Each row comes from the steps of one path. Every step used is in the known rows, and no mark comes twice. Write the path behind each row, first mark first.
Known rows:
zalomi, gupu: [ -5.5  12.0   0.8 -24.0 -18.2  -3.7 -28.2  34.0  -8.5 -14.3  -1.7  13.5
 -16.0 -36.1  15.5  17.4   8.3  -3.6  -7.1   1.7 -36.5  13.0   3.6 -25.6
  -0.9   6.4 -37.0]
nerato, miroge: [-25.3  14.4  20.0  -2.1  -1.2  -0.8 -18.3  41.6   8.2 -26.0  17.7   8.3
  -1.9 -22.2  -2.7   8.0   3.4   8.4 -43.7 -27.3  -7.7   1.9  -0.4  -4.4
  23.4  20.3  -1.8]
tebi, tekot: [-28.5  10.5  -9.5   3.9  26.6  -0.6 -26.3  42.3   4.7   0.2  -9.2  18.2
  -2.6 -49.0  10.4  16.1  -6.8   7.7 -34.7  -5.5  13.6  19.4  26.6 -13.3
 -23.2   8.1  -5.1]
mimo, tebi, tekot, miroge: [-23.5  31.1 -16.0   9.9  38.0  17.5 -21.8  48.3  25.9  -3.7  -7.1  -2.8
  -7.5 -44.9  -0.5  21.5 -27.6  -3.5 -54.5 -41.5  14.3  19.9  -9.7  15.4
 -27.5  17.8  11.5]
tekot, miroge, nerato: [-19.3  31.2  19.0  -1.7   4.8   2.7 -22.3  29.0  -9.5 -21.1  20.9  -2.7
  20.8 -37.0 -15.0  25.5   1.3  -8.9 -20.2 -16.4   6.1  -9.8   4.1  33.7
  13.5   6.1  10.9]
mefur, rebeval, zalomi: [ 11.5  13.8   7.5 -11.4  23.0  -8.7 -28.8   4.5   3.2 -12.8  26.4  14.1
   8.5   5.7   6.9  32.8  16.6  13.5  -8.3 -26.8 -16.7 -15.3 -11.6 -19.0
 -12.5 -25.7 -59.7]
rebeval, mefur, miroge: [ -7.2  25.2  45.0 -24.2  32.5   3.4 -30.3  22.5   8.0 -25.3   4.9  18.5
  37.5  -9.8  23.9  31.2  11.1 -23.1 -25.9 -33.3   6.8   4.6   9.9 -36.8
  -8.1 -28.1 -43.2]
miroge, nerato, tekot, mefur: [-30.3  17.2  27.3 -24.9  -5.8 -59.9 -25.4  56.0 -16.2 -16.0 -13.9   5.6
  32.7 -55.1   7.5  15.5  13.9  30.9  -8.8   6.6  25.4   4.8  46.7  48.6
   4.9  -8.6  14.1]
rebeval, mefur, miroge, tekot: [-17.7  21.9  41.8 -13.1  37.9   7.0 -32.8  13.4   0.0 -23.1  -4.7  18.0
  51.7  -6.4  40.9  34.6  -0.8 -33.9 -28.3 -45.8  24.1 -16.9   9.2 -43.4
   0.8 -69.4 -17.2]
gibek, miroge, nerato, kili, tekot, mefur: [-46.1  16.4  68.2 -37.5  20.6  26.5 -35.7  -9.8 -40.2 -38.2  38.9  12.1
  45.2 -17.6  25.9  19.4  81.2  -3.1  -7.1   1.5  52.9   0.7  15.4  42.3
   2.7 -12.3   2.9]
gibek, mefur, rebeval, zalomi: [ -4.7  14.4  39.0 -20.3  20.0 -34.6 -46.5   4.4  -1.0 -11.4  36.3  10.5
   9.3  26.2  15.5  51.8  11.2  20.8  -4.5 -35.5  -3.7   4.3 -16.3 -14.1
 -13.1 -40.0 -85.8]
nerato, kili, tekot, mefur, rebeval, zalomi: [-11.2  20.0  38.8 -35.5  23.7   0.7 -35.3 -40.3 -15.2 -26.9  50.9  11.2
  28.5  10.4  20.2  29.5  59.2   8.1  -9.5 -11.0  32.3 -21.0 -25.9 -18.9
 -38.5 -28.0 -52.9]
kili, tekot, mefur, rebeval, zalomi: [  4.2  11.6  19.9 -17.8  35.5 -13.2 -45.9  -9.1  -5.4 -30.5  41.1  13.8
  20.9  18.6  34.5  34.2  13.6  14.5  -3.1 -17.0  12.8 -23.4 -28.6   4.5
 -26.1 -39.6 -49.6]
mefur, rebeval: [  3.6  16.1  21.4 -20.6  12.3  -4.6 -28.5  13.9  18.4 -11.9  25.0  16.5
  14.4 -19.8   5.0  15.7  -1.3  -5.6  -9.9 -14.0   2.6  -0.4 -24.9 -20.2
 -10.1  -1.9 -28.0]
mefur, gibek, miroge: [ -4.5  -3.6  35.3 -11.2  30.8  31.2 -17.0  26.2  -1.8 -25.3   2.0  15.8
  24.4   5.4  31.9  32.2  26.3  -5.2  -2.1  -2.4   4.2  12.2  31.8 -12.0
   5.6 -21.6  -9.7]
rebeval, mefur, miroge, tekot, kili: [-41.5  21.9  40.3 -37.5  15.2  -1.6 -27.9  -5.4 -11.8 -25.1 -19.9  18.0
  51.1 -16.3  39.2  57.7  16.8 -44.9 -33.8 -41.8  50.8 -12.5  11.1 -46.2
  -5.5 -86.4   3.2]
gibek, mefur: [-33.4   8.4  39.8 -21.2  -2.5 -30.2 -34.9  22.3  13.2  -8.1   9.6  12.3
  -3.8   3.1  18.1  29.7  -7.3  13.4  -5.3 -19.1  13.3  27.6   2.5  -7.2
 -10.6 -11.4 -37.2]
gibek, miroge: [-17.5   1.0  24.6 -11.1   9.8  26.3 -23.6  17.3  -0.4 -16.8  11.7  23.2
  -3.4   1.7  19.2  21.3  24.3  -2.4 -24.9 -23.8   0.3  17.4  13.3  15.0
  18.2  -4.9  -9.8]
tebi, tekot, mefur, gibek, miroge, nerato: [-24.3  16.4  32.2 -20.8  59.6  -2.8 -46.7  58.2 -40.6 -33.0 -12.1  -3.0
  56.6 -42.2  43.6  49.8  36.6   9.1  -4.8  27.5  44.3   7.2  67.6  36.2
 -13.0 -29.3  10.8]
miroge, nerato, kili, tekot, mefur, rebeval, zalomi: [-17.4  27.6  50.6 -41.6  36.5  -8.3 -40.8 -20.9 -37.7 -33.1  53.2   4.2
  57.1 -15.1  12.3  30.0  73.4  10.6  10.1  -2.4  35.0 -30.2  -9.6   7.8
 -27.1 -31.6 -46.8]
mimo, tebi, tekot: [-25.2  17.0 -14.0  -8.6  47.0   5.4 -22.0  61.6  30.2   5.5 -22.6   6.2
  -1.7 -49.6  15.1   8.3 -15.0  11.4 -23.2 -29.7  10.0  29.6  10.3  -2.8
 -38.6  11.8  -2.5]
tebi, mimo: [-27.4  -7.2   3.3 -14.0   0.7  15.3  12.2  38.1  17.9  -7.6   1.1  11.0
 -26.4  -5.7  12.6  26.1  -2.8  15.7  -6.7  -0.6   5.6   3.5   5.2 -13.1
 -12.1   6.6 -19.9]
mimo, tebi, tekot, mefur, miroge, nerato, kili: [-38.5  50.7  39.3 -49.7  39.8  -5.7 -38.1  43.1  -3.9 -24.1 -23.3  -5.5
  68.9 -74.1  25.1  24.5  45.9  -1.5  -6.1   3.6  58.6  17.4  32.7  11.6
 -54.0   3.2   2.3]
gupu, zalomi: [-15.1  21.8  18.8 -20.4   6.6  -2.2 -10.1  14.8  19.7 -10.7 -25.8  23.2
  -1.4 -29.5   0.5  27.8  17.3  -7.4   1.2 -22.3 -21.0   8.4   4.7  -8.9
 -31.6  -8.3 -25.8]
kili, tekot, mefur: [-24.5   4.5  21.0 -18.2  12.4  -6.8 -32.6   9.3   6.7 -27.7  15.5  15.5
   7.7  -5.0  35.9  12.6  -4.6   7.1  -5.5  -1.4  28.1  -0.2  -8.3  10.5
 -24.3 -11.4  -2.3]
kili, tekot: [-22.8  -3.3  18.0  -0.6  22.7  20.6 -18.1  12.1  14.6 -13.5  22.5  28.3
   6.5 -12.7  15.0  -1.8  -2.5  -0.8  -6.3 -15.6   5.9   5.0  -8.8 -13.0
  -8.3  -4.1 -13.3]

Write each row's path:
[ -4.3  13.9  35.4 -24.3  52.2  -2.2 -14.9  31.2   3.3 -18.9  -1.9   1.9
  34.4  -6.7  25.6  34.8  10.0  -5.9  -4.7 -11.2   5.9  -0.6  26.0 -51.1
 -20.0 -34.7 -33.4] -> rebeval, mefur, gibek
[-26.2  14.3  64.9 -34.2  31.4  36.7 -13.2  12.5 -33.6 -28.6  15.1   7.2
  60.1 -26.8   9.4  29.3  86.9  -8.4  11.4  14.6  28.0   6.2  47.8  -8.7
   4.2 -14.4  -4.7] -> mefur, gibek, miroge, nerato, kili
[-29.0   7.4  23.9  -5.5   4.2 -32.9 -11.2  59.6  -9.7  -3.8  -9.5  17.8
  29.1 -62.7 -13.2   2.3  14.3  22.8 -12.8  -7.5   2.5  11.1  45.0  23.8
  19.4  -2.6   2.6] -> miroge, nerato, tekot
[-15.8   9.7  16.6 -21.4  18.3 -20.2 -26.8  18.8  -0.9 -27.8 -23.2  -3.2
  40.2  -3.6  58.1  35.8 -10.0   0.2  14.9  11.5  45.4 -23.8  26.2 -19.8
 -29.4 -59.0  28.3] -> miroge, tekot, mefur, gibek
[-50.1   4.6   3.2 -27.8 -16.8  -5.6 -14.5  -3.5  -3.6  -8.2 -24.4  16.5
   6.9 -23.3  25.9  36.5   3.7 -16.6 -15.9 -21.3  44.1  -9.6   8.7 -20.2
  -6.2 -52.7  38.3] -> miroge, tekot, kili
[-10.5   4.7  46.3 -16.4  43.0  22.8 -22.6  45.6 -23.3 -30.1   5.0   8.9
  53.5 -18.7  23.7  32.0  42.0  -2.3  18.1   7.0   7.3   2.6  47.3  14.2
  16.7 -26.4  -3.6] -> mefur, gibek, miroge, nerato
[-26.2  23.0  81.4 -45.6  32.1  23.1 -48.8 -19.9 -36.7 -40.0  63.8  11.5
  63.3 -21.2  20.0  23.7  81.9 -16.2  -6.8  -0.7  55.6  -7.3 -16.9  33.7
   2.5 -18.7 -15.4] -> gibek, miroge, nerato, kili, tekot, mefur, rebeval
[-33.4  36.4   1.5  15.3  31.2   2.5 -32.2  47.6 -19.5 -13.3  12.7   0.4
  20.8 -67.4 -13.9  31.8  -3.2  -6.2 -47.4  -8.5  21.1   2.1  24.0  31.7
  -1.3  10.2  13.9] -> tebi, tekot, miroge, nerato
[-35.7   9.7  16.3   9.7   2.8   2.5 -20.5  32.3  -0.5 -23.4   8.5   8.8
  11.0 -18.5  13.9   9.0  -7.9  -2.4 -46.5 -40.8  12.9 -21.5  -0.7  -9.6
  31.3 -20.9  25.4] -> nerato, miroge, tekot
[-45.7  23.2  51.4 -40.4  13.6  -2.5 -27.5  -4.4 -23.0 -29.8  26.3   5.8
  45.2 -37.9  14.7   8.6  55.8   3.1   9.3  13.7  51.2  -8.0  10.5  14.1
 -24.2  -2.5   1.1] -> miroge, nerato, kili, tekot, mefur
[-30.6   6.2  25.7 -15.9   4.0   3.9 -42.4   3.6 -16.6 -27.8  -2.1  10.9
  13.1  13.5  55.3  35.2  11.2  -7.8 -24.1 -24.2  42.2 -11.8  13.3  35.3
  10.5 -53.8  30.2] -> gibek, miroge, tekot, mefur
[-42.6  25.1  57.9 -43.1  14.5 -35.9 -20.9  40.8 -28.2 -22.5 -22.5  19.2
  70.6 -64.8   2.4  48.3  45.9 -15.8 -35.0 -24.9  34.7  10.4  49.4  -6.0
  17.7 -52.1 -12.2] -> rebeval, mefur, miroge, nerato, tekot, kili
[-16.7   1.2  60.1 -21.9  55.8  17.8 -40.0  31.5 -32.3 -51.3  19.1   8.2
  66.2  -7.6  49.0  33.7  37.4   0.2  21.8  17.0  37.5  -3.7  32.6  37.0
   2.0 -42.0   3.8] -> kili, tekot, mefur, gibek, miroge, nerato
[-17.7  13.5  23.5  -2.2   9.6  13.2 -26.1  12.6  10.8 -19.6 -11.6  26.7
  42.4 -13.5  37.0  20.1  -9.1 -25.8  -9.0 -22.7  23.4 -11.8  11.2 -30.7
  -2.7 -47.3   7.7] -> mefur, miroge, tekot
[-36.0  21.8  35.1  -1.1   1.1  45.1  -9.8 -30.0   2.0 -19.3  49.1  15.4
   9.4 -16.4 -13.1   7.7  32.0 -22.7 -45.0 -21.7  29.2   0.9 -27.3 -17.3
  -8.6  14.6  -1.7] -> nerato, kili, tekot, miroge
[-13.1  -6.2  48.8 -17.4  42.3  26.5 -34.8  12.1 -11.2 -44.8  17.7  14.4
  35.6  16.3  57.9  32.6  24.0  -2.7   2.9   8.5  33.5   4.5  15.3  10.6
  -9.3 -36.6  -1.2] -> kili, tekot, mefur, gibek, miroge
[ -3.8  11.8  22.5 -33.4  14.1 -22.5 -23.6  27.0   6.8 -30.5 -14.8  -3.3
  26.6  -6.9  39.9  33.0   1.2  12.2  16.0  26.0  26.5  -2.2  26.7 -15.2
 -37.3 -18.9   1.3] -> tekot, mefur, gibek
[-29.9   9.4  44.1 -21.0   2.4 -31.4 -34.6  49.4 -32.4 -24.3  -3.1  12.1
  33.8 -36.1  16.9  24.9  38.9  22.3 -24.0  -4.7  26.4  13.6  52.2  74.9
  32.3 -18.0  14.2] -> gibek, miroge, nerato, tekot, mefur
[-39.0   5.3  34.0 -17.0  10.3  33.5  -7.6 -17.5   5.4 -12.3  29.9  24.9
  14.0 -20.5   2.7  -5.0  41.9  -7.4 -13.2  -8.5  24.8   7.5  -8.0 -36.2
 -21.4   7.6 -15.1] -> nerato, kili, tekot
[-30.0  23.3  59.7 -37.5   2.8  17.8 -30.3 -23.8   1.4 -38.2  21.7  23.6
  48.1 -12.7  34.2  14.1  46.4 -18.0  -9.5   7.5  53.1   4.2  -4.1 -25.4
 -35.8  -8.7 -14.9] -> nerato, kili, tekot, mefur, miroge
[-50.8   7.7  21.2 -31.2 -18.5 -40.1  -8.4  42.7 -19.8  -6.6 -24.1  18.5
  27.3 -73.1 -13.2  27.6  32.1  11.9 -17.7  -3.5  28.1  14.3  47.6  19.6
  15.0 -18.3  21.7] -> miroge, nerato, tekot, kili
[  7.0  25.2  19.5 -33.0  -1.4 -69.0 -51.0  49.0 -55.6 -24.9   8.6   2.5
  32.9 -50.7  13.3  45.1  42.3  27.9  -7.8   4.4 -27.6 -14.3  21.5  26.4
  11.4 -35.6 -61.2] -> miroge, nerato, tekot, mefur, rebeval, zalomi, gupu
[-18.2   4.2  67.5 -14.3  65.2  -5.3 -18.5  62.4 -37.7 -21.2   0.6   9.9
  68.6 -31.7  14.3  37.6  51.4   2.0 -23.0 -20.2   9.4  10.6  68.7  11.4
  37.0 -51.9 -24.1] -> rebeval, mefur, gibek, miroge, nerato, tekot
[-12.2  -2.5  42.4 -16.7  13.2 -18.4 -21.1  39.9 -12.1 -28.2 -14.4  13.5
  31.3  -7.7  37.8  36.4  28.2  16.8 -22.7   9.4  27.5  18.0  51.9  20.6
   9.0 -31.4   8.0] -> nerato, tekot, mefur, gibek, miroge
[-15.8   0.5  48.2  -9.9  66.0  29.4 -25.7  17.1 -22.3 -26.3   1.0   7.6
  47.1  15.9  51.5  47.3  23.8 -24.6 -21.0 -37.5  26.3 -13.5  30.1 -30.1
  16.7 -85.6  -6.7] -> rebeval, mefur, gibek, miroge, tekot
[-26.4  36.6  25.7 -21.5  32.4 -24.7 -53.8  53.3 -19.7 -31.2 -15.9   9.0
  60.5 -64.8  33.0  35.3  11.4  -0.3 -11.3  19.6  42.5   4.8  47.7  23.1
 -28.6 -12.5   1.7] -> tebi, tekot, mefur, miroge, nerato
[-33.0  12.5  55.7 -11.6   5.2 -14.5 -44.6  13.7   9.3 -19.0  -2.7  22.8
  42.2   5.1  46.1  37.8 -13.8 -16.6  -5.6 -32.7  37.0   6.4   7.6 -25.2
  -3.5 -62.0 -18.7] -> gibek, mefur, miroge, tekot
